Every row comes from one small tree of marks. Brackets hold a mark, then the marks that hang from it, in alphabetical order. Every link used is in the known rows. Which tree was each row made from?
Known rows:
{H B {M S} {T K L}}: [ 0.37  1.00  2.26  0.62 -0.39 -1.25  0.41  0.24  0.32  0.21 -0.84  0.74
 -1.28 -0.23 -0.54 -0.73 -1.06  0.14  1.10  1.97  1.14]
{V {K T} W}: [-1.39  0.73  2.42  0.60  0.70 -1.54  1.88 -0.10  0.93  0.72  0.12 -2.17
  1.32  1.85 -2.48  1.16 -1.33  1.23  0.56  1.42 -1.89]
{B S}: [-0.91  2.54  1.29  0.15 -0.62 -2.42  2.03 -1.55  0.50  0.74  2.43 -1.80
  1.38 -0.65 -2.10  0.80 -2.14  1.01 -1.12  0.97  1.86]
{T {K {V W}}}: [-0.41  2.16  4.05  1.65  0.38 -1.28  0.95 -0.93 -0.04  1.44 -1.27 -1.12
  1.51  1.12 -2.56  1.24 -1.12  0.38  1.07  1.57 -1.34]
{V K}: [-2.02  1.46  1.72  0.60  0.36 -2.55  2.37 -0.68  1.07  0.36  0.87 -2.13
  0.74  0.63 -1.98  0.73 -1.76  0.87 -0.12  1.59  1.47]
{H B M {T L S}}: [-0.93  0.60  0.87  0.05 -1.06 -2.17  1.42  0.76  0.69  0.02  0.53  0.68
 -0.57  0.51 -1.04  0.18 -1.44  0.11  0.33  1.86  2.15]
{B H {S M}}: [-0.67  1.47  1.77 -0.21 -1.45 -1.18  0.84 -1.64 -0.31  1.64  3.60 -1.33
  0.96 -1.08 -2.10  1.89 -3.58  1.26 -1.13  0.91  0.67]
{K T}: [-0.02  1.44  2.97  0.14 -0.46 -2.63  3.11 -1.10  0.33 -0.74  1.63 -1.72
  1.63  1.09 -2.47  0.58 -1.12  1.52  0.64  0.85 -1.10]
{T K}: [-0.75  1.68  3.05  1.01 -0.28 -2.46  2.22 -1.63 -0.38  0.00 -0.14 -1.48
  0.88  0.11 -2.47  0.38 -0.57  0.86  0.58  1.38  1.07]
{K {V W}}: [-0.31  2.31  3.37  1.22  0.20 -2.00  1.75 -0.17  0.58  1.42  0.31 -1.36
  1.77  1.47 -2.11  1.85 -1.99  0.53  0.60  1.46 -1.05]
{G L}: [-1.83  1.69  2.56  1.01 -0.46 -2.84  2.84 -0.59  1.07 -0.33  1.59 -1.26
  1.73 -0.14 -2.62  1.53 -1.42  1.00  0.13  1.74  1.50]
{T {K {V W}} L {S M}}: [-1.90  1.84  4.40  1.75  0.70 -0.26 -1.00 -0.31 -1.74  3.08 -2.17 -1.16
  0.44  1.82 -2.70  1.20 -2.74  0.06 -0.11  1.39 -1.20]
{K {T L S} {V W}}: [-0.63  2.17  3.77  0.31  0.11 -1.04  0.92  0.13 -0.17  1.32 -2.04 -1.68
  1.62  2.54 -3.63  0.77 -2.20  0.26  0.37  1.04 -2.78]
{T K L S}: [-1.73  1.93  2.59  0.49 -0.10 -2.26  1.14 -1.34 -1.00  0.57 -2.54 -1.67
  0.17  0.55 -3.32 -0.41 -1.20  0.00 -0.41  1.45  1.66]
{K {T L S} V}: [-0.21  2.58  3.74  0.01 -0.59 -1.70  1.19 -0.43 -0.16  0.17 -1.21 -1.53
  1.28  2.01 -3.37 -0.01 -2.32 -0.02  0.45  0.89 -1.78]
{T K L {S M}}: [-2.26  1.35  3.28  1.05  0.26 -1.64  0.48 -1.02 -1.98  1.79 -1.13 -1.43
 -0.09  0.99 -2.68  0.44 -2.38  0.56 -0.75  1.35  0.78]
{V {K {T S}} W}: [-2.40  1.09  1.61  0.12  0.47 -1.41  1.71 -0.54  0.41  1.31 -0.89 -2.70
  1.28  2.82 -2.05  1.16 -1.65  1.14 -0.51  1.72 -1.11]
{T {K V} L}: [-0.15  2.61  4.42  1.21  0.08 -1.69  0.59 -0.85 -0.11  0.54 -1.82 -0.65
  0.65  0.13 -3.70 -0.14 -1.29 -0.42  1.37  1.08 -0.51]
{V {K {T L}} W}: [-1.50  0.71  2.65  0.60  1.11 -1.39  0.88  0.18  0.67  1.00 -1.23 -1.87
  0.76  1.66 -3.64  0.57 -1.54  0.72  0.61  1.20 -2.33]
{V {K {T L S}}}: [-1.98  1.50  1.99 -0.27  0.26 -1.75  1.34 -0.47  0.21  0.34 -1.47 -2.33
  0.45  1.75 -3.39 -0.26 -1.95  0.35 -0.63  1.16 -0.34]
{H B {T K L}}: [-0.15  0.34  2.17  0.71 -0.45 -1.88  1.09 -0.12  0.10 -0.52  0.31  0.64
 -0.15 -0.74 -2.29 -0.31 -0.82  0.21  0.89  1.42  0.19]
{S M}: [-1.11  1.08  2.93  1.24  0.08 -2.62  2.20 -0.52 -0.61  1.00  2.71 -1.48
  0.85  0.72 -1.51  1.61 -2.65  1.48 -0.29  1.35  0.78]
{H M T}: [-0.72  1.18  1.61  0.38 -1.34 -2.31  2.74 -0.17  1.28 -0.03  0.61  0.06
  0.13  0.41 -0.50  1.01 -1.39  0.67  1.53  1.82  1.66]

Which tree is each row?
[-0.23  2.65  3.39 -0.09 -0.95 -1.76  2.20 -0.92  0.28  0.04  0.35 -1.83
  1.90  2.33 -2.25  0.68 -2.06  0.44  0.39  1.12 -1.30] | {K {T S} V}
[-0.63  1.35  1.41  1.04 -0.27 -2.08  0.82 -0.44 -0.37  1.37  5.76 -0.97
  1.14 -0.65 -0.95  1.48 -2.91  1.58 -1.73  1.12  1.37] | {H {B {S M}}}
[-0.88  0.61  0.60 -0.19 -1.15 -2.65  2.87 -0.20  0.41 -0.28  2.23 -0.59
  0.61  0.69 -0.58  0.77 -1.90  0.77 -0.91  1.90  1.78] | {H B {T S}}
[-0.88  1.55  4.39  0.82  0.29 -0.50 -0.19  0.43 -1.10  2.43 -0.66 -1.40
  1.31  3.01 -2.81  1.56 -3.33  0.45 -0.04  0.96 -3.28] | {K {T L {S M}} {V W}}
[-2.18  1.40  2.66  0.57  0.16 -2.25  1.10 -0.18 -1.59  1.62  0.49 -1.67
  0.11  1.33 -2.31  0.92 -3.30  0.71 -1.33  1.38  1.19] | {T L {S M}}
[-0.09  1.61  2.49  0.81 -1.21 -0.14 -0.40 -0.53 -0.03  1.24  3.81  0.85
  0.68 -0.94 -0.43  1.18 -2.83  0.29 -0.01  1.17 -0.53] | {H {B {S M}} {T {K V}}}
[-0.76  2.10  4.29  0.39 -0.34 -1.22  0.31  0.04 -0.95  1.21  0.45 -1.39
  1.00  2.33 -2.83  0.79 -3.39  0.25 -0.01  0.80 -2.38] | {K {T L {S M}} V}
[-0.05  1.11  0.95  0.56 -1.62 -1.06  0.89 -0.96  1.11  0.20  2.59  1.01
 -0.03 -1.47 -0.49  0.15 -0.57  0.67  0.75  1.40  1.97] | {H {B S} M {T K}}
[-1.05  2.88  3.78  0.60 -0.25 -1.56  0.54 -0.88 -0.58  0.97 -2.90 -1.32
  0.51  0.97 -3.42 -0.26 -1.76 -0.60  0.32  1.27  0.32] | {T {K V} L S}
[-0.14  1.13  0.11 -0.22 -1.39 -2.10  1.94 -0.54  0.97  0.00  4.24 -0.18
  0.93 -1.24 -0.77  0.84 -2.22  0.96 -0.82  1.35  1.47] | {H {B S} T}
[-1.34  2.35  3.65  1.18  0.48 -0.84 -0.06 -0.45 -0.79  2.07 -3.73 -1.43
  0.77  1.58 -3.37  0.53 -1.60 -0.33  0.27  1.63 -0.88] | {T {K {V W}} L S}
[-1.35  2.39  3.32  1.10  0.08 -1.03  0.81 -0.92 -0.69  1.86 -2.20 -1.59
  1.49  1.84 -2.20  1.14 -1.40  0.10  0.07  1.74 -0.38] | {T {K {V W}} S}
[ 0.43  1.81  4.01  0.89 -0.02 -1.41  1.54 -0.36  0.63  0.65  0.59 -1.43
  2.30  2.16 -2.63  1.50 -1.71  0.90  1.37  0.96 -3.30] | {K T {V W}}
[-0.21  1.12  1.25  0.20 -0.94 -1.01  0.37 -0.76  0.41  0.31  1.30  0.40
 -0.05 -1.96 -2.40 -0.43 -1.45  0.16 -0.23  1.04  0.75] | {H {B S} {T K L}}
[ 0.30  1.44  2.49 -0.21 -1.82 -0.47  1.16 -1.36  0.58  0.38 -1.51 -0.13
 -0.62 -0.32 -0.40  0.43 -1.61  0.40  1.71  2.07  1.11] | {B {H {M S} {T K}}}
[-2.62  1.01  2.55  0.18 -0.04 -1.58  1.34 -0.67 -0.50  0.95  1.43 -2.34
  0.65  2.41 -1.49  1.21 -2.78  1.39 -0.91  1.25 -0.70] | {V {K {T {S M}}}}
[-0.50  2.11  4.37  1.64  0.71 -1.02  0.18 -0.28 -0.17  1.74 -2.56 -0.77
  1.04  0.72 -3.65  0.55 -1.29 -0.14  1.33  1.18 -1.73] | {T {K {V W}} L}
[-0.12  1.47  1.29 -0.64 -2.71 -0.14  0.85 -2.00  1.22  0.67  0.25  0.40
  0.03 -1.83 -1.46  0.77 -1.20  0.19  1.39  1.33  1.34] | {B {H M {T K}} S}
[-1.54 -0.06  2.06  0.87 -0.32 -1.26  0.26  0.04 -1.30  0.95  0.74  0.20
 -0.62  0.36 -1.48  0.49 -2.32  0.30 -0.58  1.68  0.40] | {H B {T K L {S M}}}
[-0.14  0.31  1.84  0.75 -0.75 -2.10  2.20 -0.72  0.47 -0.67  1.72  0.23
  0.29 -0.44 -1.14  0.36 -0.49  0.69  0.78  1.65  0.55] | {H B {T K}}
[-1.02  0.89  1.99 -0.54 -2.03 -0.53  0.65 -1.07  0.35  0.55 -3.09  0.39
 -0.95 -0.19 -2.45  0.16 -1.35 -0.45  1.24  1.66  1.15] | {B {H M {T K L S}}}
[ 0.43  1.82  2.04  0.99 -0.08 -2.85  1.68  0.02  0.78  0.01  2.41 -0.91
  0.17  0.56  0.23  0.41 -1.50  1.50 -0.08  1.93  2.35] | {H B {M S}}
[-1.36  1.16  3.21  0.22 -0.14 -1.69  1.05 -0.46 -1.35  1.04  0.51 -1.81
  0.64  1.99 -2.70  0.74 -2.93  1.08 -0.59  0.80 -1.13] | {K {T L {S M}}}
[-2.76  0.44  2.14  0.62  0.65 -0.83  0.81 -0.25 -0.71  2.27  0.57 -2.42
  0.89  2.93 -1.41  1.78 -2.77  1.42 -1.07  1.54 -1.68] | {V {K {T {S M}}} W}
[ 0.57  2.48  4.30  0.39 -0.25 -1.83  1.40 -0.35  0.46 -0.27  0.06 -0.93
  1.50  1.19 -3.72  0.10 -1.87  0.19  1.64  0.60 -2.73] | {K {T L} V}
[-2.57  0.89  2.67  0.27  0.42 -1.32  0.58 -0.29 -0.72  1.37 -0.02 -1.97
  0.21  2.20 -2.74  0.42 -3.09  0.70 -0.76  1.05 -0.88] | {V {K {T L {S M}}}}
[-0.04  1.33  1.65 -0.74 -2.27  0.10  0.07 -1.31  1.04  0.75 -1.23  0.70
 -0.63 -2.07 -2.65  0.08 -1.42 -0.35  1.48  1.13  1.02] | {B {H M {T K L}} S}
[ 0.01  0.39  2.18  0.97 -0.76 -1.63  0.90  0.19  0.84 -0.43  0.01  1.34
 -0.84 -0.63 -1.64 -0.31 -0.18  0.12  1.86  1.58  0.91] | {H B M {T K L}}
